Each row comes from the steps of one walk. Every step used is in the known rows, and no mark comes twice. Write the walk behind each row, first mark first.
Known rows
lado/pufekud/feze/fopuniz/kobezir/valon/tibi: [ 21.1  -2.9 -10.0 -11.5  -5.3  25.2  17.1  25.5   4.4  25.9  46.3   1.2
  -6.9  -2.5 -23.8  64.4  -8.0 -62.7  -2.4  21.6  32.7 -25.8  10.1 -11.9
  -1.8]
lado/pufekud/feze/fopuniz/sobu/pirov/kobezir: [ 24.5  24.6 -11.2  -0.8  23.2  24.2 -10.1  31.4  20.7  15.1  50.2   5.0
 -24.0  -8.6  -2.4  35.7   1.7 -28.1 -16.6   1.2  14.4 -30.1  -4.6  16.5
   2.5]
pufekud/feze/fopuniz/sobu/pirov: [  1.8  13.0 -20.4   8.6   7.1  15.7 -12.1  40.2   9.0  25.4  42.4   5.7
 -33.7  -3.8 -11.4  41.0   6.6 -16.5 -31.0  11.9  22.2 -25.6  -9.0 -15.7
  -1.7]
pufekud/lado: [-20.1 -35.8 -22.0 -17.3  17.9  22.1   0.9  33.7  -5.8   3.6  17.1 -25.2
 -13.3 -11.8 -22.0  36.4  -0.1  11.3 -22.3  18.2  24.1  10.9  13.6  -4.0
 -14.1]
lado/pufekud: [-15.5 -10.6 -23.2 -14.8  12.9  31.5   1.0 -11.7   3.3 -16.2  19.4 -15.5
 -10.4 -14.8  -3.2  31.2 -15.5 -10.9  -1.9   2.6  -1.3 -11.3  -1.7  14.8
 -10.2]
nosu/pufekud: [ -9.8 -34.9 -31.4 -17.6  14.6  31.3  13.1  17.5   1.6 -14.5  29.4  -4.8
 -15.4 -15.7  -3.1  13.7 -10.7   7.8 -21.1  11.6   3.2 -26.8  11.3 -10.4
 -11.4]
nosu/pufekud/feze/fopuniz/sobu/pirov/tibi: [ 28.2  -4.9 -31.2  -3.0  19.8  22.9   3.6  63.8   7.6  43.3  47.8   2.7
 -28.6  -3.7 -21.6  25.6   1.2 -17.6 -19.1  27.9  22.2 -38.1   5.7 -39.8
   0.9]
fopuniz/kobezir/valon: [ -2.5 -31.2 -15.5  -5.4  -6.1  16.3  35.1   7.8  -2.3  11.6  49.1 -16.4
 -12.7  -9.4  10.0  34.9  -1.2 -33.6 -12.6  19.4  15.0 -14.0  13.8 -11.8
  -8.4]
tibi/valon/kobezir/pirov/sobu: [ 17.7 -28.7 -20.7 -11.0  16.9  25.4   4.1  42.9  -0.6  36.0  58.5  -2.6
 -18.5 -19.9  31.8  25.8 -16.5   8.8 -22.7  22.0  12.8 -30.9  21.9  -2.2
   2.5]
fopuniz/sobu/pirov: [-12.1   1.6 -32.7   1.1  10.2  17.4  -9.0  10.0  -1.0  19.0  36.3  -6.1
 -30.5 -12.8  22.9  33.6   8.6  -1.0 -25.4   0.6  -5.8  -2.4 -27.6  -6.3
 -12.7]
tibi/valon/kobezir/fopuniz: [ -0.9 -31.7  -6.2 -12.8  20.4  34.3  12.7  51.8  -5.5  23.6  47.5  -5.7
  -8.5 -13.6  16.9   7.7  -4.0  -8.1 -26.2  31.3   9.8 -41.0  27.2 -18.9
  -7.1]
sobu/pirov: [-13.2 -21.9 -37.3  -8.3  -0.3  18.0 -10.8   3.5  -1.6  17.3  22.2  -5.5
 -20.5 -15.2  -2.0  19.0   3.6  -5.4 -18.8  13.3  -4.9  -9.0  -5.8 -12.6
 -17.4]
pufekud/feze/fopuniz/kobezir: [ 13.4 -12.3  -1.0   7.6   3.4  15.8  17.1  30.6   7.5  10.7  43.8  -0.1
 -19.7  -0.4 -23.1  31.6  -7.0 -15.5 -22.4  15.4  28.7 -33.4  14.5 -15.5
  -3.7]
valon/kobezir/fopuniz/sobu/pirov/tibi: [  8.7  -3.6 -17.7   0.0  14.1  18.7   1.0  71.8  -4.1  76.6  34.9  -6.0
 -20.2 -16.8  31.2  14.2   4.1 -23.1 -13.0  21.8  -7.4 -19.5  -4.8 -22.7
  -4.0]
feze/fopuniz/sobu/pirov/tibi/valon/kobezir: [ 20.9  -8.1 -17.4  -1.7  24.5  24.4  16.7  77.0   1.5  49.1  54.9  -3.0
 -29.2  -3.0   9.7  19.7   0.8 -24.5 -20.3  15.6   4.6 -38.0   3.4 -23.7
  -4.9]
pirov/kobezir: [ -5.7 -20.6  -9.6 -10.8  19.4  22.0  17.9   0.3   6.9 -11.9  36.7  -9.2
 -12.2 -16.5  17.0   4.8  -8.4  -1.0 -22.5   0.3  -5.2  -2.1  16.4  23.6
  -7.1]
fopuniz/kobezir/pirov/sobu: [ 18.5 -10.2 -14.5  13.3  -0.1  10.8  20.3  12.9   0.6  27.9  52.2  -8.2
 -24.4 -10.5  30.1  34.0 -15.9   2.8 -13.0  17.2   7.6 -13.5  -4.3  -1.0
   5.4]
kobezir/fopuniz/feze/pufekud/lado: [ -7.4  -7.1 -17.7   7.9  18.2  20.0   7.6  78.4   2.1  15.4  23.6 -23.6
   0.0  -1.1   3.1  43.3 -11.0 -14.2 -37.2  56.5  38.3 -20.3  20.4 -38.7
 -13.1]
pirov/tibi/valon/kobezir/fopuniz/feze: [ 26.6 -35.6  -9.1  -6.4  25.0  22.2  31.1  61.2  -5.2  65.4  45.7 -20.8
   0.3  -8.1  16.9  14.7 -13.8 -16.4 -16.2  54.8  16.3 -19.7  38.1 -53.4
  -5.9]
lado/pufekud/feze/fopuniz/sobu/pirov/tibi: [ 23.3  19.5 -21.7  -1.0  17.5  23.3  -8.3  35.0   9.0  41.7  38.1  -8.0
 -23.0  -2.9 -22.6  42.7  -2.9 -37.0  -0.1  19.5  17.2 -22.2  -6.3 -13.7
   1.0]
sobu/pirov/kobezir/fopuniz/feze: [ 13.2  -5.7 -15.9   6.7   9.8  11.6   6.1  32.7  12.6  38.8  37.8  -1.2
 -12.4 -12.2  30.5   9.2   5.2 -17.8 -33.3  36.3   1.8 -12.5   8.7 -22.0
  -5.1]
nosu/pufekud/feze/fopuniz/sobu/pirov: [ 15.3  -2.2 -30.8  -1.8  15.3  24.4  -6.3  56.5  12.6  18.8  48.8  11.7
 -32.2  -7.4 -13.6  30.4   5.1  -8.6 -32.6  16.5  23.0 -46.1  -0.8 -25.8
  -1.3]
pufekud/feze/fopuniz: [ -9.5  -5.7 -12.6   0.2   3.5  19.8   1.3  28.5   7.6   2.3  29.8   0.3
 -22.0  -3.6 -30.2  30.2  -8.0 -14.9 -25.7  17.1  26.2 -25.0  15.3 -10.4
  -1.7]
valon/kobezir/pirov: [ -6.2 -41.4 -25.0 -16.6   2.1  15.1  -6.5  37.3  -2.1  41.1  23.7  -0.9
 -12.3 -27.7  30.3  32.0 -13.6   3.8 -24.4   9.7   4.1 -15.0  10.0  16.8
  -5.4]
fopuniz/feze/pufekud/lado: [  0.5 -25.4 -30.1  -3.6  21.9  15.3   5.5  60.1   4.8   2.8  23.8 -28.1
   1.4  -6.1  -3.0  55.6 -18.1   3.5 -36.0  34.4  41.2  -8.3  22.8 -28.0
 -24.7]
nosu/pufekud/feze: [  5.1 -30.9 -29.6 -17.7  14.0  27.5  -3.3  19.2   3.9   3.4  35.9  -0.2
 -14.0 -16.9 -19.6  24.1  -7.4   6.8 -24.6  19.7  23.2 -28.5  20.0 -21.0
  -7.9]

Which walk is each row?
[  5.8 -22.1 -32.4 -21.9  -4.4  17.6   7.1  14.9  -0.9  39.5  43.2   2.2
  -9.4 -17.5  15.1  28.7   9.8 -45.9 -19.9  19.4   0.3   3.8   9.1  -5.9
 -10.9] -> sobu/pirov/kobezir/valon/tibi
[ -8.4  16.2   3.5   7.2  24.8  24.3  20.4  29.8   6.0   4.6  47.4  -7.3
 -19.5  -9.0  42.3   7.7   2.4 -13.8 -30.4  13.1  -4.8  -8.7  -1.8  14.3
   6.3] -> pirov/kobezir/fopuniz/sobu
[-24.6 -24.9 -32.5 -22.7 -14.8  22.1  17.4   5.2 -11.6  20.6  29.3  -7.6
  -6.4 -12.8   3.7  51.1  -2.8 -47.6 -15.0  23.7  11.8  10.5   9.1 -16.5
 -11.1] -> kobezir/valon/tibi
[ -1.1 -22.0 -11.0   2.3   5.1  15.0  10.6  58.4   7.9  43.6  24.9  -1.7
  -7.9 -19.7  35.2  23.9 -13.5  -7.0 -28.8  26.1   9.1 -23.1  18.2 -22.2
  -8.1] -> valon/kobezir/fopuniz/feze
[  4.2 -32.3 -17.3 -12.6 -13.4  17.1  36.0   7.6 -11.9  27.8  45.4  -8.7
  -4.7  -8.8  10.8  51.2  -2.1 -44.2 -10.9  19.3  13.8   0.2   6.4 -21.2
 -13.3] -> fopuniz/kobezir/valon/tibi
[ -1.0  -6.8 -21.0 -15.3  11.7  28.3 -14.5  -9.2   6.1   1.6  26.2 -11.2
  -8.3 -16.1 -20.3  41.3 -11.5 -10.2  -5.1  10.6  18.2 -11.8   6.9   5.5
  -6.9] -> lado/pufekud/feze
[  6.5   7.3 -16.6   4.8  22.3  27.4  11.2  44.6 -11.2  51.9  51.9 -16.3
 -21.0   1.6  18.4  15.8  13.1 -25.2 -19.4  50.5   2.9 -16.9  -6.8 -46.2
   0.5] -> kobezir/fopuniz/sobu/pirov/tibi/valon
[  3.9 -19.2  -4.4  10.0  -2.4  14.1  29.2  38.2   2.2  12.7  39.0  -1.6
 -22.5   1.1   7.3  32.0 -11.3 -18.6 -24.4  20.3  14.2 -31.2   0.9   0.4
   1.9] -> feze/fopuniz/kobezir/pirov
[ 14.5 -34.6  -8.8 -14.4  25.5  31.3  24.9  56.1 -12.8  53.5  43.2 -19.3
  -3.9  -9.1   4.8   1.8  -8.9 -19.8  -7.7  45.1   7.1 -24.3  34.0 -35.9
  -3.8] -> pirov/tibi/valon/kobezir/fopuniz
[ -4.9  -1.4 -17.5   0.8  10.2  20.1  -9.0  64.2   1.1  52.5  36.1   4.5
 -24.0 -20.3  39.7  19.6   7.7 -13.7 -26.6  10.9  -6.6 -28.8 -12.2  -8.5
  -6.0] -> valon/kobezir/fopuniz/sobu/pirov
[ -0.6 -15.4  -1.0   9.7   2.5  19.6  37.1  31.7   5.2  -8.7  38.5  -4.7
 -23.2   2.7  -5.5  20.2 -11.5 -17.8 -18.5   6.8   7.4 -35.1   4.3  -4.8
  -7.6] -> feze/fopuniz/kobezir
[  0.9 -14.6  -3.8  -6.9  27.2  33.7  12.8  57.9  -5.0  26.2  57.6  -5.4
 -16.1 -12.5  35.6  19.0   0.3  -5.8 -30.9  23.0   8.4 -36.6  11.9 -14.9
  -3.7] -> tibi/valon/kobezir/fopuniz/sobu
[ 15.9  15.4 -10.0   7.4  16.8  15.2  -4.5  43.2  16.2  23.5  53.4   8.0
 -31.0  -6.0  -0.7  27.8   6.7 -17.7 -34.4   6.2  18.8 -23.6  -0.3  -0.3
   2.6] -> pufekud/feze/fopuniz/sobu/pirov/kobezir
[ 23.7  -3.2  -5.8   0.2   5.4  20.2   2.3  24.4   9.8  21.4  40.9  -1.7
 -14.3  -4.6 -14.0  51.4 -12.5 -26.1 -10.4  22.7  30.2 -34.9   4.7   6.2
   5.3] -> lado/pufekud/feze/fopuniz/kobezir/pirov
[-15.8  -5.3 -12.7  11.9   2.4  15.3  16.3  26.8   5.2  19.7  23.3 -11.5
 -10.1  -5.9  22.6  27.2  -9.8 -11.3 -30.7  44.6  13.1  -9.8   8.3 -36.2
  -4.3] -> kobezir/fopuniz/feze
[ 18.4 -48.5 -17.6 -23.0  27.0  28.4  23.5  37.2 -10.6  42.9  43.6 -21.4
  -4.4 -13.6   0.2   9.5 -13.3  -7.6  -6.0  26.8   5.5 -15.7  33.8 -24.7
 -11.9] -> pirov/tibi/valon/kobezir
[ -0.3 -17.1  -9.0  -1.5 -13.1  18.9  45.5  39.1  -2.1  15.6  44.5   0.6
 -15.3   2.8  -3.1  44.2  -6.2 -57.5 -15.2  18.8  16.6 -23.3   9.0 -18.3
  -5.7] -> feze/fopuniz/kobezir/valon/tibi
[ -4.5 -22.2 -18.2 -23.4   1.4  21.2  26.8   8.7  -1.3  14.7  43.9  -4.9
  -3.6 -16.1  19.8  31.4  -2.3 -45.1 -18.5  14.4   6.1   9.9  20.4   8.0
  -5.3] -> pirov/kobezir/valon/tibi
[  5.7   1.8 -28.5 -11.9   5.8  16.5   6.7  21.2  -0.7  39.9  54.9   0.9
 -19.7 -14.8  38.6  44.1  13.7 -38.7 -26.2   6.5  -0.7  10.3 -13.4  -1.7
  -6.5] -> fopuniz/sobu/pirov/kobezir/valon/tibi
[ 34.6  12.0 -18.1  -6.4  28.9  30.5  -2.3  38.3   5.4  39.8  56.2 -10.4
 -19.9   1.6 -23.8  40.9   0.1 -34.7  -5.1  31.3  25.1 -32.3   4.0 -25.9
   1.7] -> lado/pufekud/feze/fopuniz/sobu/pirov/tibi/valon
[  4.6 -19.8 -24.4 -10.6  11.7  17.6  -1.1   8.5   6.9  15.7  36.4  -2.9
 -16.7 -18.0  12.2   4.2   4.9  -7.0 -23.5   7.1  -9.4  -8.0   4.8   7.2
 -12.1] -> sobu/pirov/kobezir
[  8.6 -44.1 -25.5 -17.9   7.0  13.1   3.6  45.2  -7.5  67.9  22.3 -11.6
  -8.1 -24.1  22.0  26.2 -16.0  -7.1 -10.5  22.2   2.6  -4.4  16.9   1.0
  -3.2] -> valon/kobezir/pirov/tibi
[  9.9 -13.9 -14.4  -6.7  22.9  30.4  -0.2  62.5  -4.5  45.9  59.2   0.1
 -19.6 -13.6  33.7  16.9   9.8  -9.4 -32.2  27.1   5.0 -40.2   3.7 -24.9
  -7.1] -> tibi/valon/kobezir/fopuniz/sobu/pirov
[ 25.3 -19.9 -27.7 -12.0  27.5  22.2   4.0  47.9  -7.3  63.0  54.7 -12.8
 -20.2 -14.1  24.4  23.6   5.2  -8.1 -15.6  16.6  -1.1 -13.8  -1.6 -26.7
 -11.0] -> fopuniz/sobu/pirov/tibi/valon/kobezir
[-18.6  18.0 -19.8  11.3   7.7  21.9  -5.1  34.4  -2.2  29.7  34.6  -4.7
 -28.2  -6.8  27.2  22.8  12.7 -18.7 -27.5  27.2  -3.7 -15.8 -24.0 -20.0
  -1.8] -> kobezir/fopuniz/sobu/pirov
[  7.1 -50.0 -19.3 -22.7  17.0  25.9   3.3  38.4  -7.0  33.9  47.5  -4.8
  -7.6 -20.7  25.6  28.1  -8.9   5.0 -30.2  26.0  14.6 -27.9  24.5  -1.6
  -6.4] -> tibi/valon/kobezir/pirov
